Each row was made from one walk, in order. Every step used is in the known rows, and no mark comes twice. Write each row's walk.
Known rows:
u, t: [  1 -46 -31   9 -29  19 -22  15  27   0 -54 -42 -34  47 -36   8   2  40
 -27 -10  19  17 -36  34]
r, u, t, q: [  6 -39 -37  11 -56   7 -15  -8  26  14 -54 -30  21  56 -14  -4 -13  27
 -39  -9  18  31 -37  33]
n, m, r, b, t: [-12 -54 -27  13 -52 -19  14 -20  38  22 -13 -25 -19  23 -39  16  17   4
  -9  42  15  23   5  -1]
r, u, t, b, n: [ 50 -54 -71  29 -38  -2 -15 -17  40 -11 -33 -29   7  36 -15  -3 -40  34
 -28 -15  42  13 -23  29]
h, b: [-18 -66 -53  -3 -13  14 -11  -3   1  -4  13  -7 -30  44 -37  21  21  44
  -6  10  18  -9 -17  37]
u, t, b, n, m: [ 24 -32 -51  31 -37   4 -12 -26  19   0 -10 -46 -24  57 -16   9 -11  19
 -30   2  14   3 -15   4]
b, n, m: [ -5 -33 -39  27 -31 -10   5 -25  19  14  13 -37 -55  56 -56 -10  14  22
 -12  26  27   9   3  -1]
q, t, b, n, m: [  5 -26 -61  45 -46 -10  -7 -25  23   4  15 -27 -29  47 -25  32  -8  14
 -25   7  25   6  23  -6]
c, g: [-42 -64 -19  10 -20   5 -32   3 -13  23 -35 -10 -75  44 -55  21  20  36
 -10  10  -6 -13 -13  41]
r, b, n, m, s: [-15 -42 -51  14 -36 -34  48 -35  30  50  17 -29 -47  57 -26 -32  20  21
   7  37  21  29   6  -3]
g, h, b, t, q, r: [-50 -31 -47  -8 -36   6 -10 -40 -28 -10  14  26   1  22 -45  61  11  22
 -27  13  33 -13 -28  23]
r, u, t: [ 24 -57 -50  27 -40   9 -16   0  51   6 -47 -40 -17  67 -43 -12  -2  44
 -19   1  37  22 -32  34]
q, r, u, t, b, n: [ 30 -35 -73  32 -45  -4 -16 -36  35  -3 -24 -16  11  37 -25   8 -41  32
 -36   6  44  11 -15  26]
c, g, h: [-13 -63 -38   6  -7  21 -41 -10 -29  20 -29  -2 -94  46 -65  22  29  45
  10  -8  11 -14 -28  43]
m, r, b, t: [-10 -63 -29   1 -45 -19   4  -6  39  12 -34 -15 -12  -2 -33  17   3  17
 -12  24  24  23  -3  18]
m, s: [-36 -48 -36   2 -26  -8  14  -9  23  40   9 -25 -66  49 -26   1  19  45
   0  21  11  19 -11  23]
b, n, m, s: [-25 -33 -46  26 -27 -17  32 -33  25  38  45 -37 -62  62 -34 -16  25  32
  -2  34  20  14   2  -2]
h, b, n, m, r: [  3 -31 -61  32 -21  18  -8 -39  16  16  53 -42 -27  29 -41   2  30  33
  -8  35  15   8  15   7]
h, b, t, q, r: [-67 -30 -33  -2 -49  -7   0 -31 -13 -10  11  21  18  23 -39  58   2  19
 -40  27  23 -11 -17  21]
m, r, u: [ 19 -54 -57  33 -46   8 -15 -24  52  36  -1 -36 -29  40 -48 -10  11  42
   1  36  25  32  11  29]
b, t, q: [-43 -46 -10  -4 -51 -17  -3  -4  11  -8 -27  -5  -1  22 -26  37  -7  11
 -39  -1  14   4 -30  19]
u, t, b, n: [ 32 -43 -56  15 -27   5 -21  -5  21 -16 -39 -31  -6  21 -10  12 -37  33
 -38 -24  26   6 -28  28]
h, b, t, q, r, u: [-37 -47 -52  16 -59 -18   5 -42  16   1  19  24  30  45 -46  31   1  23
 -27  39  42  -2  -8  24]
n, m, r: [-10 -31 -31  26 -39  22 -15 -29  22  44  17 -57 -57  44 -43  13  34  25
  -3  46  -7  23  17   4]
b, t, q, r, u: [-38 -38 -39  21 -68 -27   4 -39  28  14  -8  11  13  45 -54  25 -11  15
 -29  41  38  11  -6  18]
r, b, n: [ 16 -56 -52  -1 -30 -30  18  -7  28  14 -45 -11 -16  18 -38 -31 -17  25
 -11   4  46  31  -6  21]
g, h, b, n, m, r: [ 20 -32 -73  29 -11  31 -15 -47   0  16  54 -39 -42  30 -47   3  36  40
   2  23  26   8   1   7]
n, m, r, u, t: [ 27 -39 -52  46 -49  27 -18 -22  53  27 -12 -66 -18  66 -38 -11  18  34
 -14  30  19  34  -6  14]

Which walk is each row?
[-20 -12 -41  12 -58 -31  24 -52   3  42 -14 -11   2  46 -36 -11  -6  -2
 -23  39  23  33  10  -7]
t, q, r, b, n, m
[ -5 -43 -59  25 -20  -2   6 -29   6  -1  42 -23 -35  58 -48  -3  26  31
 -10  20  29  -7   0   4]
h, b, n, m
[ 24 -43 -55   4 -32 -14   7 -20  34  27 -33 -25  -9  -5 -33 -27 -13  27
 -11  17  34  41   7  21]
m, r, b, n
[ 21 -55 -80   5   4  11 -11 -22  -8 -19  19  -2 -33  25 -52   0  12  55
  -3 -18  56  -7 -30  33]
g, h, b, n
[-24 -31 -45  19 -66 -12  -3 -43  20  39 -12   0   0  56 -50   7  -9  24
 -22  42  29  27   4  23]
t, q, r, u
[-42  -9 -28   2 -53  14 -20 -21  -2  20 -46 -15   6  38 -30  33 -11  24
 -49  14  10  25 -26  24]
u, t, q, r
[ -6 -46 -55  21 -48   3 -27   4  22   1 -22 -14 -27  29  -8  61 -20  26
 -27  -8  14   7  16  26]
q, t, b
[-40 -55 -27  -2 -49 -38  21 -13  26   7 -39  15 -18  23 -54  29  -5   8
 -19  37  40  10  -6  13]
q, r, b, t
[-45 -62 -36  -7 -21   7 -27 -15 -41 -18  -2  24  -8  23 -32  56  21  25
 -25 -18  10 -33 -46  37]
c, g, h, b, t, q
[-29 -55 -15 -17 -61 -33  15  -5  14   8 -53   4  21  15 -15  21 -15   1
 -33   2  18  17 -26  20]
r, b, t, q
[ 18 -45 -61  26 -54  15 -24 -26  30  12 -36 -20  -1  58 -19  28 -28  30
 -26  16  19  11 -17  33]
q, r, u, t, b
[-13 -31 -21  -4 -44  17 -21   4   6   7 -60 -33   9  37  -9  13 -10  26
 -48 -17   4  24 -42  31]
u, t, q
[ 45 -47 -61  42 -54  30 -29 -34  42  27 -10 -58  -7  62  -4  16  -5  24
 -16  22  -3  19  -3  17]
n, m, r, u, t, b
[  5 -44 -39  10 -47   0   7 -25  28  59 -18 -43 -32  38 -29  -8  20  13
   5  46  -4  44  22   8]
n, m, r, b
[-44 -56 -28 -11 -39  -6  -4  -7  -5 -24   4   7  20  22 -18  44   3  19
 -37  -4  18 -14 -33  26]
h, b, t, q
[  9 -42 -47  19 -39 -28  26 -27  25  28 -15 -29 -34  53 -45 -27   5  12
  -5  28  28  26   7   0]
r, b, n, m
[ 27 -46 -80  49 -36   8  -2 -48  39  20  56 -38  -9  49 -49 -22  27  36
   1  43  34  16  19  12]
h, b, n, m, r, u
[-68 -24 -15   0 -58 -17  -3 -27  -1   7 -15  11   1  22 -47  50  -7  10
 -42  31  22   4 -16  12]
b, t, q, r
[ -3 -16 -47  -1 -50 -20  12 -24  12  15 -67  -3  35  15 -24 -13 -32  13
 -46   6  37  41 -22  17]
u, t, q, r, b, n
[ 28 -22 -54  40 -36  27 -24 -33  28  15   1 -64 -16  27 -10  15  -1  23
 -28  14   0  19   0   4]
u, t, b, n, m, r
[ 12 -38 -49  26 -37  -8  -3 -37  14  11  12 -34 -41  56 -25  12  -7  16
 -14  18  12   0   5   1]
t, b, n, m
[ 44 -44 -72  51 -51   3 -12 -56  45  34  31 -44 -17  47 -32  -7  -3  23
  -4  41  19  22  23   7]
t, b, n, m, r, u
